What can hang from each mark
j509: j657
j395: j974
j38: j509 j574 j688 j792
j792: j38
j337: j657
j303: j657
j688: j395 j657
j136: j657
j657: j136 j303 j337 j425 j509 j574 j688 j792
j574: j38

Each row was made from one small tree. Brackets hold a mark, then the marks that hang from it, in the order of their numbers. Every link used is in the known rows. Write each row's tree.
Known rows
[j509 j657]: [-12 -11  -3  16 -10  17  -6  17   2 -10  10 -16   8 -21 -21   7 -11 -12
  -7 -26  29 -12  -2  -6  14  -2  24 -17  -4   5   7   4   3  15]
[j136 [j657 j303 j574 j688]]: [ -4   8  -1 -23  -1   5   0   5  10   4 -25 -10  -1   1  -8  16   0 -12
  -5 -13  14  -8  -1   2 -15   8  18 -32   5 -11  -9 -12 -10 -24]
[j574 j38]: [  0  -9  -4   6   1  25  16   0  18 -17  13  16  10 -25   8  11 -10  -1
  -6 -22  21  -1   0   4  16   9  21  -1   1   9  12   2  -1  27]
[j38 j509 j574 j792]: [ 12  -5   7 -11   5  -7  11  27  11 -14  21  25   9  -8  17 -12  15  10
  17   9 -10  24   8 -14   7   1 -26  12  -9  28  37  42 -17   5]
[j657 j303 j337 j509 [j688 j395]]: [  5   0  -7  -8   6 -19 -19 -12 -12  26 -37 -11  -8  18 -17  14  -5  24
 -29  48 -16  -1   0   3 -18 -12 -22   3   1  -3  -3 -23  17  -2]
[j688 j395 j657]: [ -1   3  16  23  -4  21   6  -5  18   2   5  22  15  13 -32   3 -31 -25
   4   0  17  -8  -2   7  10  -9  18  12 -20  -3 -10  -4   5  15]
[j38 j792]: [ -1   0  -2  10  -4   9  -4  17   3 -15  20  18   3 -28 -12  -6   9   6
  12   7   6   3 -11   3   2   7   1  -2  -3  14   9  10  -7   7]
[j337 [j657 j303 j425 j574]]: [ -5   6  11  -2  -2   4  -6  -1 -23   6  -1   4  -6   0  -9 -15  14 -18
   6 -17 -27   0   8   8   8   0 -14  -8 -11  -1   9  -9  -3  -4]
[j38 j509 [j688 [j657 j303]] j792]: [-17  14   1  -7   8 -10   8  26   9 -15   4  22 -10  -5   0 -14   4   9
  28  19  -6  14   1  -7   2  10 -30   2 -12  13  29  36 -16  -7]
[j136 j657]: [ -4  -4   2   3  -8  29   5  17  27  -8   7  -7  16 -21   1   8  -7 -15
   4 -25  33  -5  -8   5  -4  -2  25 -10 -12  -1  -4  -7   1   0]
[j792 [j38 j688]]: [  1   7 -15   8   6  14  15   8   4 -20  24   4   3  -9   0  16  -4   3
  21  -9  14   6   2  -3  19  -9  23   7  -2  12   8   2  10  16]
[j688 j657]: [ -1   0  16  22  -3  21   4   6  24  -4   9   9   1  -3 -15   2 -15 -19
  -6 -24  21 -14  -6   4  -2   3  24 -15 -16  -9 -12   2   5  10]
[j136 [j657 j509 j574]]: [ -6  10   5 -14  -5  18  -3  16  16 -22 -16 -13  19 -17   3  17   7  -8
   0 -18  17 -10  -5  -3 -19 -10  27 -12  -9   8 -23   3   4  -8]
[j303 [j657 j136]]: [ -8 -22  -4  27   5  22   8   7   6   3   6 -14  -6 -18  13  -2   4  -9
   1 -15   6  -1  -8  14   7 -10  17   5   3 -12  -1  -1  -5   4]
[j509 [j657 j136 j337 j688 j792]]: [ -3 -12  -6   7 -11 -12 -16 -19   1  21  -4 -24  -5  14   1   0 -13  -1
 -20  -9  14 -13 -16   0  -7   8   1 -15  10 -30 -10  -5  -1  -5]
[j792 [j38 [j509 [j657 j337]] j688]]: [  3   0 -12   1   3   8   8  11   8 -17  19  -7   7 -10   5  15  -9   6
  28  -9   5   7   8 -12  16 -15  12   6  -9  11  26  22  20  25]
[j337 [j657 j303 j688]]: [-13  -3   3   8  -1   6   3   6 -10  23  -7  -2 -11  -2  -7  -1  -5  -8
  -8  -9  -5   1   0  11  10   8  -9 -17 -11 -10  12 -20  -6 -10]
[j509 [j657 j303 j574 j688 j792]]: [ -8   9  -2 -12  -9 -18 -18  -3 -11   7 -31 -10 -10  10 -27   5  -7  -6
 -24  -7  15 -25  -2  -3  -2  11  19 -26  17 -13  -5   0 -14 -15]
[j337 [j657 j136 j509 j574 j792]]: [-19  18  14   3  -7   0  -8  -9  -9  -1 -13  -4   5   8  19 -11  12  -8
 -11 -11 -21  -6 -13  13 -12  -5  -1   4  -8  -8 -33   2  -9 -16]
[j657 j136 j509 j688 j792]: [ -9   6  -4   3   1 -21 -11 -13  -5   7 -30 -23  -8   4  17   0   2  21
 -33  33  -7 -18 -10   8 -34   4   6  -1  22 -12 -51 -16  -3 -32]
[j38 [j509 j657] j574 j688]: [ -5  -8  -5 -15  10 -16  25  28  -2  -8   9  -3   4  19  25  -2   6   4
  13 -11  17  29  14 -34  29  -5 -22  11  -3  23  34  30 -18  -3]
[j657 j337]: [ 20 -14   5  11  -2   6  -7  -4  12  14  14   0   4   5   7  -1   5   9
  -5  -6   6   8 -17   2  -7  -9  -2  -3 -11  -9   3  -8  20  22]
[j792 [j38 j509]]: [ 11  -2   0   6   4  19   6  12  18 -20  20   0  14 -25   0  14  -9   4
  18  -6  -5  -3  11   3   3 -16  29   1 -10  17  15  17  27  29]
[j395 j974]: [ 12   2   7   4  -5  19  12  20  13   9  17  -1  -7 -36  -4   5  -2   3
   7 -14  11   4   4  19   5  -1  25   9   6   7  -1 -16  23  11]
[j657 j303 j337 j688]: [ 14 -10  -5  -5   6 -15 -12 -12  -2  37 -16  -7 -21  19  -7   6   0  15
 -24  15  -6   3  -7   6 -14   7 -17 -25   6 -22  10 -23   9  -4]
[j136 [j657 j303 j425 j688]]: [  2  -8  -5 -10  -3   9  -3   7   5   6 -10 -15  -5 -15 -10   5  -3 -11
   0  -4  13 -11  11   3 -10   9   3 -17   3  -7   6 -24   0 -17]
[j657 j425 [j574 j38] j688 j792]: [ 37   1   0 -30  -2 -29  -4 -33 -17   5 -28  10  -7  11   6   0   7  12
   8   6  -7 -24   9  -8 -11  16  12   5  34 -13 -23 -13  -3 -15]
[j38 j574 j688]: [  1   1  -8  -4  13 -11  30  16  -5  -4  17  14  -4  29  23  -2  14   3
   3  -8  25  32   0 -24  29   2 -16  16   3  16  11   1 -26 -11]
[j792 [j38 j574]]: [ 13   1  -7   7   4  17  15   4  11 -18  30  13   8  -5   1  15  -5  -7
   5 -21  12   6   8  -4  20  -9  25   7  -5  15  14   9   6  21]
[j688 j395]: [  3  -3   4  14  -1  13   5   3   1   4   6  12  21   4 -23   2 -13  -5
   5  17  10   6  -1   6  13 -17  14  20  -6  15  -4 -13   6  16]
[j136 [j657 j337 j509 j688]]: [  8  -9  -4  -8  -6   8  -6   5  20   7 -16 -24   8 -11  11  20  -4   8
  -3  -4  21  -7  -9  -5 -22  -5   8  -9 -11 -10 -13 -14  16  -6]
[j657 j136 j337 j509 [j688 j395]]: [  1 -10  -7   4   7 -16 -10 -28 -13  23 -17 -26   2  21  11  14  -3  20
 -18  37 -24   9  -7   2 -23 -13 -18   4   6 -13 -31 -21  19  -7]
[j337 j657]: [ -7  -6   9  20  -6  21   6  12   1   8  14   3   7 -12   2  -6  -1 -11
   6 -24   3   3  -6   9  14  -3   2  -1 -22  -2   6  -9   2   7]
[j688 [j395 j974] [j657 j136 j337]]: [  2   7  16  17  -6  18   8 -24  21  24  16  12   2  17 -12   0 -29 -22
   5  -6  -5   8  -3  24   2  -4   2  21 -13 -22 -11 -10  19  15]

Which tree is each row?
[  1  15   4  -1  -7 -16 -35  -8  10  12 -29   0 -10  12   2 -15   9  23
 -48  31  -8 -15 -19  14 -32  -7 -16  12  -5  -6  -9  -4   7   2] : [j657 j303 j337 j509 j792]
[ -9  19  -8 -21   6  -4   3   4  -9 -39 -16  11   5 -13   9  16  19  15
   4   2  -3   1  -1 -13  -2   0   7   5   7  25 -14  21  -8   2] : [j657 j509 [j574 [j38 j688 j792]]]
[ -3  11 -15  -7   7 -16  25  11 -14  -9  24  41   3  27   3  -8  11   4
  26  21  14  40  -3 -21  38   5 -38  41   0  28  25  16 -41 -10] : [j38 j574 [j688 j395] j792]
[ -4  -2   5 -11  -5  -1 -10  25   2 -22   4   3  11 -29 -11  -4   7   6
  25   2  -9   0   4 -10  -2   0  -3 -11  -6  20  25  43  -2  11] : [j38 [j509 [j657 j574]] j792]
[ -5   3  -6 -10   8 -12  11  31  -2 -16  11  13   0 -15  12 -11  17  25
  39  25  -7  23  -1 -13   5   1 -28  12  -4  25  25  30 -10  -2] : [j38 j509 j688 j792]
[-12  27  10  -9   0 -17 -17 -17  -7 -15 -27 -10   3  13  17  -8  21   7
 -29  14 -22 -15 -14   9 -37  -7  13   0  17  -1 -59   6  -8 -24] : [j657 j136 j509 j574 j792]
[  3 -27 -10   8  -5  -6 -14 -16 -18  15   9 -35  -7  -1  -5   2  -5  -5
  -3 -12  -2  -5   4 -10   0   5 -10 -19  10 -21   3 -11  13   2] : [j509 [j657 j136 j337 j425 j688]]
[  0   4   1 -12  12 -16   8 -29 -24  15 -17  -8   3  34  -4  15   2  -4
   0  15 -22   9   1   2  -9  -1   9 -18  26 -11 -38 -16  -6 -25] : [j657 j136 j574 [j688 j395]]
[  3   2  11  12  -1   5 -21  -6   8  -1  -4  -1 -13   1 -15  -8  -3  -9
 -18   0 -12 -17   4   1 -18  -3 -13  -6 -18  -9  -2  -2  20  10] : [j688 [j657 j303 j337 j425 j509]]
[  0   3  11   1  -4   5  -7   4 -23  -7  -4  -7   6 -11   2  -5  18  -6
  12 -13 -25  -6   9  -4   0 -12  -6   5 -15   9 -11  -4  11   0] : [j337 [j657 j425 j509 j574]]
[-10   2 -18  -2   4  12  21   6   7 -25  18  30   1 -22  11   5   0   9
  16  -8  21  13  -6  -4  24  19  -4  11   4  15  23  13 -21  14] : [j574 [j38 j688 j792]]
[ -6  21  20   5  -2  15  13 -19  10   8   4  15   5  16 -20   6 -22 -31
   9 -11  -8   2   3  21   3  -4  20  11  -2 -12 -27  -4   6   1] : [j688 [j395 j974] [j657 j136 j574]]
[  6  -3  -5   0   0 -28 -18 -21 -23   6 -24 -29 -13  -3  14 -12  11  21
 -19  41 -25 -22   6   2 -34   3  -8  12  28  -9 -46 -23   7 -31] : [j657 j136 j425 j509 j688 j792]
[ -3   7  14   4  -8  -3  -6 -20 -19   9   3   1   1  12  14 -24  14 -17
   7 -16 -28  -3  -4  12  -2   3 -11   6  -2 -17 -19  -7  -8 -14] : [j337 [j657 j136 j425 j574 j792]]
[  2   0   7  -9   0  -8  -4  -7 -30  19 -14  -3 -13   6  -9  -5  11 -10
   7  -9 -27  -3  12   2   5   6 -15 -15  -1 -10   5 -19  -3 -16] : [j337 [j657 j303 j425 j574 j688]]
[ -1   0   3  -8  -2   4  12  -8  -9   6  -5  12   1  -3   4  10   0  -5
  17 -24  -6   2  -2   0  14  12   0 -11  -5  -9   4  -2 -10  -4] : [j337 [j657 [j574 [j38 j792]] j688]]
[-11  -1  11  22   1  14  -6  -4   4 -15   7 -11  -4  -9  -5  -7  -4 -16
 -11  -7 -10 -16   7   1 -16  -1   4  -7  -9  -5 -27   0  12  -1] : [j688 [j657 j136 j425 j509]]
[  8   8   6 -17   6  -9 -15  -5 -26  -6  -9   2 -12   3 -21 -12  25  -8
  -6   3 -30  -5  15   2  -8   0  -4 -16  14   8   1  -9   1  -6] : [j657 j303 j425 j574]
[-16  -9  -9   5  -4   1  -9  12  -9   6 -11 -21 -10 -11 -31  11 -14  -8
 -20  -9  22 -14   4  -4   9   8  13 -32   8  -3  13  -7  -4  -2] : [j509 [j657 j303 j688]]
[ 20   2   3 -18   6 -17   6 -14 -19  14 -25   2   7  23 -19  21  -1   4
  11  16  -2  -1   3  -7  -2  -7  21  -9  17  -1 -26 -17   3 -12] : [j657 j574 [j688 j395]]
[ -4  -7   7  16  -7  14  -6  11 -15  -3   6 -10   5 -25   1  -9   8  -3
   8  -9 -14  -5   8   1   5 -11 -10  11 -20  10  -1 -11  14   6] : [j337 [j657 j425 j509]]
[  7   7 -15   1  10   7  25   6   3 -19  29  14   1   7  11  14  -1  -2
  16 -14  16  17   7 -13  29  -7  12  15  -2  17  16   9  -4  10] : [j792 [j38 j574 j688]]
[-13 -10   6  -7   6  -3   8  18   5  -4   8  -9   5   9  13  -8   1 -10
 -16 -13  -6  16  18 -11  11  -1 -17 -10  -4  15  32  30 -15   1] : [j38 [j509 [j657 j136 j303]] j574]
[ 25 -28  -6   2   8 -18  -9 -34 -22  32  11 -26 -15  16  18  -6  11  11
   1  13 -32   9   2  -1 -19   5 -29 -10  17 -29 -12 -30  21  -8] : [j657 j136 j337 j425 j688]
[ 21  -9   6   9  -7 -15 -22 -38  -5  22  14  -7  -7  21  25 -34  15   5
 -10  12 -27  -1 -14  13 -24   1 -26  19   9 -28 -18 -15  11   0] : [j657 j136 j337 j425 j792]
[-15  22   3   2  -5  -8 -25  10   6  -6 -32   1  -8  -7  -9 -13   6  14
 -47  31   0 -24  -8  16 -24  -3   4   8   4  11 -15  -4  -5  -9] : [j657 j303 j509 j792]
[-15  -8  -7  10 -10  -6  -9  -6  -3   8  -7 -24  -3  -1  -7   2 -15  -6
 -19  -9  20 -18  -8   1  -1  11  16 -17  15 -19 -14  -5 -10 -13] : [j509 [j657 j136 j688 j792]]
[  1   7   3  -6 -14  10 -14  -2  32  12  -9   2   3   6   6  -8  -6  -9
 -18 -10  23  -9 -20  16 -19   5   1  -2 -11 -21   3  -8  -5  -5] : [j136 [j657 j303 j337 j792]]
[ 25   0   5  -2  -8 -19 -33 -22  -4  25  -5   9 -17  18  -3 -34  12  10
 -22  22 -19 -11  -7  14 -18   3 -29  17   3 -18  10 -16   8   4] : [j657 j303 j337 j425 j792]
[  5 -23  -8   7  -7   0  -9   6 -18   3   1 -27  -3 -19 -24   8  -9  -5
   5 -12  19 -17  13 -15  11   3  12 -16   9  -2   6 -11  10   4] : [j509 [j657 j425 j688]]
[ -6   5   0 -16   2 -19   5  19  -4  -8 -12 -10   5   9  11  -4   6  12
  19   1   9   4   1 -19   6  -7  -2   4   3  10   8  25  -5  -4] : [j38 [j509 [j657 j574 j792]] j688]
[  2   3  -6 -19  12 -22  24  29  -1 -15  19  27  -1   9  29 -13  22  19
  31  16  -2  39   6 -27  19   4 -44  23  -3  31  40  40 -30  -9] : [j38 j509 j574 j688 j792]
[-13  15 -11  -1   4 -15  -7 -27  -2  16 -16  -4 -23  17   0  -2 -10   1
 -34  21 -16 -12  -2  25 -17  17   5 -15  26 -25 -16 -16 -14 -27] : [j657 j136 j303 j688 [j792 j38]]
[  9   3 -10  -7  12   2  25  14   9 -19  24  10   7   5  20  12   0   6
  24  -7   3  20  15 -17  23 -12   5  16  -6  23  26  23   4  14] : [j792 [j38 j509 j574 j688]]
[ -9 -12  -1  -1  -3  16   9   1  22 -18   5   4  14 -22  16   3 -16   0
  -6 -20  10  -5   6   3  10   8  14   0   2   7  18  22  -2  25] : [j574 [j38 [j509 [j657 j136 j792]]]]
[ 14   7  18  18 -13   5  -8 -25  26  20  -3  29  13  35 -20  -9 -31 -15
  -3   7  15 -12 -17  10  -2  -8   6  27 -21 -22 -14  -3   7  16] : [j688 j395 [j657 j337 j792]]
[ -8 -11  -9   0  12 -15  -7 -16 -30  18  -6 -23 -28   3  -7 -11  10  -2
 -19  22 -35   1  17  11 -13  16 -23 -25  28 -13  -5 -32  -4 -27] : [j657 j136 j303 j425 j688]
[-14  -7  -7  -6  -3  18   5  11  17 -28  10  18   8 -39  -1   3 -11   2
   6 -11   5  -1   8   1  15  14  -1  -5  -3  18  42  34 -10  27] : [j574 [j38 [j509 [j657 j303]] j792]]
[  5   6  -9   1   8   9  17   9   6 -17  16   7  15  -4   0  14 -11   7
  33  11  -2  12  12  -4  19 -20  14  23  -8  22  17  14  17  22] : [j792 [j38 j509 [j688 j395]]]
[ -1   6  -1  10   3  -1  14  -5   5   8   7  15   3  32  -6   1 -12  -5
  16   5  19  14 -10  -8  16  -7 -10  21 -13  -5  -2  -6  -1   5] : [j38 [j688 j395 [j657 j337]]]
[ -6  -3 -12 -11   6   7  22  13  13 -27  13  25   6 -25  20   2   0  16
  24   0   7  16   3  -7  18  13 -11  13   1  21  32  28 -14  19] : [j574 [j38 j509 j688 j792]]
